Each row comes from the steps of one walk. Every step used is in the known rows, and no mark comes twice. Write the walk behind each row, first mark first.
(in the rows, 128 means zero)
Known rows:
bemo > kelu > kibaf: [100  99 122 123 145 127  92 170 107 127 143 127 153 119 144 144 108  99
 136 149 149 137 102 130  97 121  98  93 108 112 112 158 156 116 115 181
 132]
zureg > kogasu > bemo: [104 138 147 154 127 146 105 124 123 134 122 115 124 114 114 144 142 119
  93 142 163 126 174 167 147 172 101  93 103  88 122 126  85 129 112 100
 157]
zakofi > kibaf: [106 181 125 108 125 111 118 132 128 120 127 142 134 148 120 155  76 118
 145 169 148 104 102 149 132 163 124 115 111  96 137 113 118 111 134 170
 144]
zakofi > bemo > purol > zureg > kelu > kibaf: [123 180 113 175 115 157  86 145 158  92 162 110 167 111 144 107 128 117
 116 137  99 102 135 145 167  93 110 149 109 169 133 137 158 123 157  82
  86]
purol > kibaf > kanogi: [152  91 125 119 173  93 153 104 116 154 121 147 122 152  81 154  98 129
 119 170 109 123 131 158 117 124 138  86 146 125 184 109  98 126 114 152
 196]
kelu > zureg > zakofi: [141 108 112 146 129  80 165 138  97 125  81 116 152 147 156 169 126 140
 151 135 128 129 133 133 119 139 137 131 188 129 147 109 155 122 125 147
 110]
bemo > purol > zureg > zakofi: [178 146 125 147 127 107 171 141  95 116 135 133 123 102 125  85 130 144
 110 121 125 127 132 122 148 133 131 148 154 146 119 129 153  95 165  93
  75]
bemo > purol > zureg > kogasu > kibaf > kanogi: [185 128 129 139 155 174 164 124 149 159 163 199  95 122  74  83 176 160
  81  98  96  96 141 122 182 135 128 132 108 118 110 128 108 137 160  60
 160]
kanogi > kibaf: [113  40 153 110 127  77 118 135  87 142 132 125 138 120 108 159 129 111
 120 138 150 147 162 146 128 155 133 114  80 148 133 129 127 116 147 129
 135]
zureg > zakofi: [121 113 121 149 123  56 146 133  74 129 114 123 143 111 119 164  95 118
 135 155 146 127 155 143 119 164 124 123 160 119 140 116 124 103 133 165
 123]
purol > kibaf > kelu > zureg > kogasu: [160 105 148 150 154 145 159 119 144 141 100 161 122 165 133 169 228 134
 134 134  81 112 126  99 105 115 139 122 168 146 152 115  78 163  77 112
 172]
kelu > zureg > zakofi > bemo > purol > kibaf: [137 159 102 157 121 115 173 108 113 120 109 137 107 139 126 127 122 146
 152 107  75 118 138 116 132 136 133  87 207 148 168  75 104 121 120 120
 136]
kelu > zureg: [121 111 122 121 142 117 135 131 116 107  87 112 145 159 158 160 148 135
 148 145 142 136 123 151 112 132 134 124 139 149 148 124 145 138 128 131
 120]
kogasu > bemo > purol: [128 146 142 135 107 151 132 115 114 107 136 114 109 111 120  65 108 122
  99  90 185 144 152 188 139 150 107  93  98 112 102 137 105 122 139 126
 131]
bemo > purol > kibaf > mufuv: [149 123 120 125 124 119 178  80 143 122 179 147  88 119 122  35 153 146
 142 122 103 140  99 146  97 119 130 142 146 140 154 117  99 103 137 123
 177]
purol > zureg: [120 120 137 118 160 124 120 145 109 115 115 119 150 123 128 146 123 136
 128 149 133 118 137 140 133 134 149 149 118 155 143 142 160 115 151  92
  97]
kogasu > bemo: [104 123 144 123 131 134 100 127 107 120 116  89 140 120 114 138  73 114
 114 113 176 134 163 190 126 165 127  97 108 101 127 127 109 125 121 134
 149]
bemo > kelu: [ 93 128 127 104 126  98 120 133 111 136 126 162 121 138 112 130  82 106
 135 143 167 147 135 142 112 146 102  84 101 114 114 144 127 126 121 183
 135]
bemo > kelu > zureg > zakofi > kibaf > mufuv: [141 192  90 106 120  84 165 118 156 171 139 158 117 204 149 101  30 146
 157 136 114 126  58  90  99 122 130 155 195  51 122  87 132 116 127 182
 131]
zakofi > kibaf > kelu > zureg: [161 177 143 101 127 137 127 127 150 118 103 149 145 196 152 165 108 130
 146 138 130  93  90 125 112 120 149 149 148 116 127 110 109 155 101 178
 122]
kelu > zureg > purol: [112 133 125 142  95 129 146  98 139 116 109 144 137 145 172 172 189 142
 147 180 129 132 157 152 131 123 131 130 125 115 146 124 141 133 128 136
 114]
kibaf > kelu > bemo > purol > zureg: [176 115 148 104 128 147 137 134 125 101 127 112 125  82 151  89 145 144
 107 108 132 107 115 101 148  96 142 175 135 196  92 162 151 144 140  65
  76]
kelu > kibaf > purol: [140 127 122 134 126 141  66 149 100 105 149 110 171 112 171 156 174 121
 160 157 108 142 109 127 110 101 114 171  92 140 133 136 159  94 139 184
 127]
zakofi > bemo > kelu > zureg > purol > kibaf: [ 65 174 119 132 111 152 129  94 163 146 130 179 109 162 127 182 124 129
 159 156  76 130 164 112 120 128 127  63 147 112 160  97 107 135  95 150
 155]
kanogi > kibaf > purol > bemo > kelu > zureg: [126 105 125  88 124 130 115 134 136 156 106  80 113 175 145 134 129 135
 155  75 123 194 112  71 108 108 124 135  77 113 118 124 148 149 148 144
  96]
kibaf > purol > zureg > zakofi: [170 168 125 137 128 102 115 139  91 132 137 119 154 121 134 152 123 149
 144 135  92 137 143  97 135 117 149 199 138 142 134 115 166  90 159 138
  78]
kogasu > zureg: [107  98 117 117 144 131 128 142 113 120 136 162 153 136  79 124 114 115
 133 140 150 125 124 147 106 134 175 153 124 140 135 137 164 129 139 148
 113]
zakofi > kibaf > kelu > bemo: [128 147 139  90 116 115 104 131 138 120 111 116 134 120 146 166  70 116
 133 150 144  83  89 113 128 134 138 152 134 129 115 128 109 142 108 152
 130]
bemo > kelu > zureg > kogasu: [108 140 121 128 135 128 139 134 142 155 101 171 110 170 145 140 172 124
 127 151 132 142 128 105 136 130  96  88 129 110 118 136 128 159 115 123
 136]
kanogi > kibaf > purol: [132  90 147 105 100  89  89 122  88 137 148 133 136 125 123 152 158 114
 141 128 121 173 159 125 118 133 128 158  44 155 121 119 130 106 159 160
 126]
kibaf > purol > zureg > kelu > bemo: [123 155 108 131 112 117  84 140 159 127 124  78 164  89 159 141 137 131
 148 135 100 141 118 120 163  81 135 201  89 185 132 153 191 138 171  86
  96]
kibaf > kelu > zureg > kogasu > bemo: [153 132 162 149 131 172 112 120 137 129  97 127 140 163 143 149 165 129
  96 110 144 113 169 140 130 127 129 137 132 111 112 124  75 171  80 101
 128]
bemo > purol: [135 141 132 130 103 112 142 114 110  98 136 144 106 110 124  84 151 126
 126 132 159 136 137 168 138 139 103 118 107 146 113 140 124 116 147 146
 129]

Write each row's walk:
[104  92  90 153 126 140 185 139 168 139 144 131 114  86  74  52 150 114
 139  87 112 140  79 136 140  94 169 109 145 181 137 151 160 159 150  89
 148] : kogasu > zureg > kelu > bemo > purol > kibaf
[112 142 125 151 137 104 118 144 149 122 129 108 171 134 120 134 120 116
 124 145 130 127 141 167 153 121 140 147 103 156 149 146 164 134 157 101
 102] : purol > zureg > kelu
[118  59 140 136 134 145 114 138 136 152 126 148 115  73 102 166 175 123
 124  94 111  82 145 102 139 159 130 143 125 148 101 149  98 158 100 107
 177] : zureg > kogasu > kibaf > kelu > bemo
[116  99 112 111 140 117 103 134 137 140 176 136 144 128 156  95  97 121
 134 163 128 143  84 118  83 102 109 156 130 100 114 148 149  99 126 170
 143] : bemo > kelu > kibaf > mufuv
[102 135 130 109 142 156 116 138 131 143  98 111 134 170 138 124  66 118
 125  84 165 158 135 152 122 131 122  73 123  93 102 133 124 151 105 137
 123] : kogasu > bemo > kelu > zureg
[ 80 130 118 109 143 110 119 129 133 124 112  84 105 141 112 130  66 114
 130 118 178 144 126 127 113 145 106  92 115  89 132 146 129 135 130 168
 120] : purol > bemo > kelu
[154 112 162 156 159 182 142 119 151 147  98 123 125 161 125 150 184 131
 109  87  99 119 145 123 116 122 151 102 162 111 144 111  58 165  62  91
 178] : purol > kibaf > kelu > zureg > kogasu > bemo
[166  39 165 102 132 102 127 131 107 135 102 131 153 165 138 167 161 119
 126 106 130 132 147 119 108 118 162 145 112 170 119 122 114 159 112 131
 111] : kanogi > kibaf > kelu > zureg
[127  79 144 107 126  98 106 130 107 115 102 102 143  92 146 163 108 116
 126 143 150 104 133 127 119 123 131 151 140 171 114 150 132 148 103 135
 126] : kibaf > kelu > bemo
[216 212 149 131 116 118 164 139 122 122 153 164 123 147 116  95  91 141
 102 115 117  88  94  93 149 122 149 179 166 114 101 106 116 112 132 143
  84] : bemo > purol > zureg > zakofi > kibaf > kelu
[119 105 118 116 101 109 141 122 114 101 109 103 101  63 150  88 144 135
 130 128 160 127 111 139 147 132 101 117 123 167 101 153 146 124 154 103
 126] : kelu > bemo > purol
[143 123 137 156 145 185 152 146 148 134 163 177  94  99  88  79 214 149
 111  73 101 105 131 120 166 159 127 131  99 139  98 137 128 125 163  54
 141] : bemo > purol > zureg > kogasu > kibaf
[121 109  97 147 102  99 175  87 184 132 158  96  96  80 127  33 142 137
 144 116  96 144  79 148 129  92 125 148 149 165 153 140 128 132 150  89
 181] : zureg > kelu > bemo > purol > kibaf > mufuv
[144 145 131 163 140 195 176 116 157 140 112 124  84 138 129  72 217 149
 112  82 109 140 123 138 148 133 120  60 148 112 135 111  82 144 111  56
 174] : kelu > zureg > kogasu > bemo > purol > kibaf
[110 161 149 127 156 176 103 155 145 164 136 135 122 131 106 111 108 125
  84 115 150 135 159 121 155 147 113  90 100  83  97 146 119 131 120  63
 120] : purol > zureg > kogasu > bemo > kelu
[122 180 116 136 114  65 145 138 106 133 122 142 131 138 114 164  54 119
 142 163 140 101 106 129 129 168 128 116 165  76 138  93 119  94 132 185
 138] : zureg > zakofi > kibaf
[145 124 126 136 124 153 148 139 140 124 114 121  99  62 154  82 203 157
 101 145 127 105 112  91 180 127 103 142 123 165 101 158 165 132 162   4
 102] : kelu > bemo > purol > zureg > kogasu
[145  55 164 128  95 135 141 101 147 128 100  83 129 147 158 180 189 138
 118 122 130 142 167 104 121 113 156 165 111 107 137 121 111 157 116 123
  98] : kanogi > kibaf > kelu > zureg > purol > bemo
[132 119 128 135 130 122 175 109 116 109 144 143  93 111 100  83 166 127
 137 112 118 140 115 152 122 141 119  83 136 150 148 127 104 113 132 134
 170] : bemo > purol > kibaf
[118 143 112 109 144 118  59 131 119 143 146 155 150 155 114 176  23 107
  98 191 122 108 145 129 126 110  89  84 125 105 132 115 120 124 105 176
 142] : zakofi > bemo > kelu > kibaf > kanogi
[114  55 132 129 127 154 157 121 154 142 145 168 134  87  87 153 162 128
 131 141  94 101 124 101 106  95 202 156 162 152 143 135 137 145  97 119
 145] : kogasu > zureg > purol > kibaf > kelu > bemo
[120 182 102 101 131 149 110 121 151 120  98  81 114 180 159 126 119 142
 163  90 136 173 102  94 108 101 116 142 104 107 132 126 154 153 135 166
  98] : kibaf > purol > bemo > kelu > zureg
[110 140 111 141 152 124  81 179 101 138 146 122 174 118 139 176  39 121
 124 149  97 105 143  78 128 127 128 123 173 116 124 118 169  89 122 124
  74] : purol > zureg > zakofi > bemo > kelu > kibaf
[131 124 141 142 131 159 159 117 124 122 142 106  93 109  97  68 119 121
 116  70 143 145 129 177 130 151 128  64 123 114 133 123  83 116 123 116
 169] : kogasu > bemo > purol > kibaf
[152 168 131 112 132 141  88 135 113 111 140 125 153 131 139 144 149 146
 144 139 104 142 136 123 135 110 143 200  82 164 135 132 161 106 162 128
  91] : kibaf > purol > zureg
[176 179 132 145  83 112 136  96 106 100 114 154 128 153 144 134 104 135
 119 108 111 101 166 113 133 127 126 160 191 164 121  88  91 143  99 156
  84] : kibaf > kelu > zureg > zakofi > bemo > purol
[ 62 165 126 106 117 107  69 115 117 129 137 164 120 144 104 159  35  97
 132 153 150 125 176 138 125 160  95  83 110 129 125 120 112 124 115 173
 134] : zakofi > bemo > kelu
[ 87 115 115 139 119 155 145 110 154 106 139 119 126 116  98 145 144 137
 126 153 151 125 147 133 126 131 167 172 124  81 152 130 156 132 146 137
 100] : kogasu > zureg > purol > bemo
[119 154 127 125 128 179  47 159 115 136 167  98 150 124 141 120 100 108
 129  97 140 166 114 125 114 108 104 116  74  85  91 145 142 112 117 187
 131] : kogasu > bemo > kelu > kibaf > purol
[117  89 116 123 131 125 169 124 124 118 123 102  87  68 128  84 160 134
 146 112 120 132  84 125 129 130 121  79 150 173 137 142 129 124 138  91
 159] : kelu > bemo > purol > kibaf
[ 95 122 108 136 110 146 119 101 180 129 177  88 122 111 170 111 127 146
 129 174 131 139 100 103  98  96 107 167 130  44 129 145 143 102 129 155
 128] : zureg > purol > bemo > kelu > kibaf > mufuv
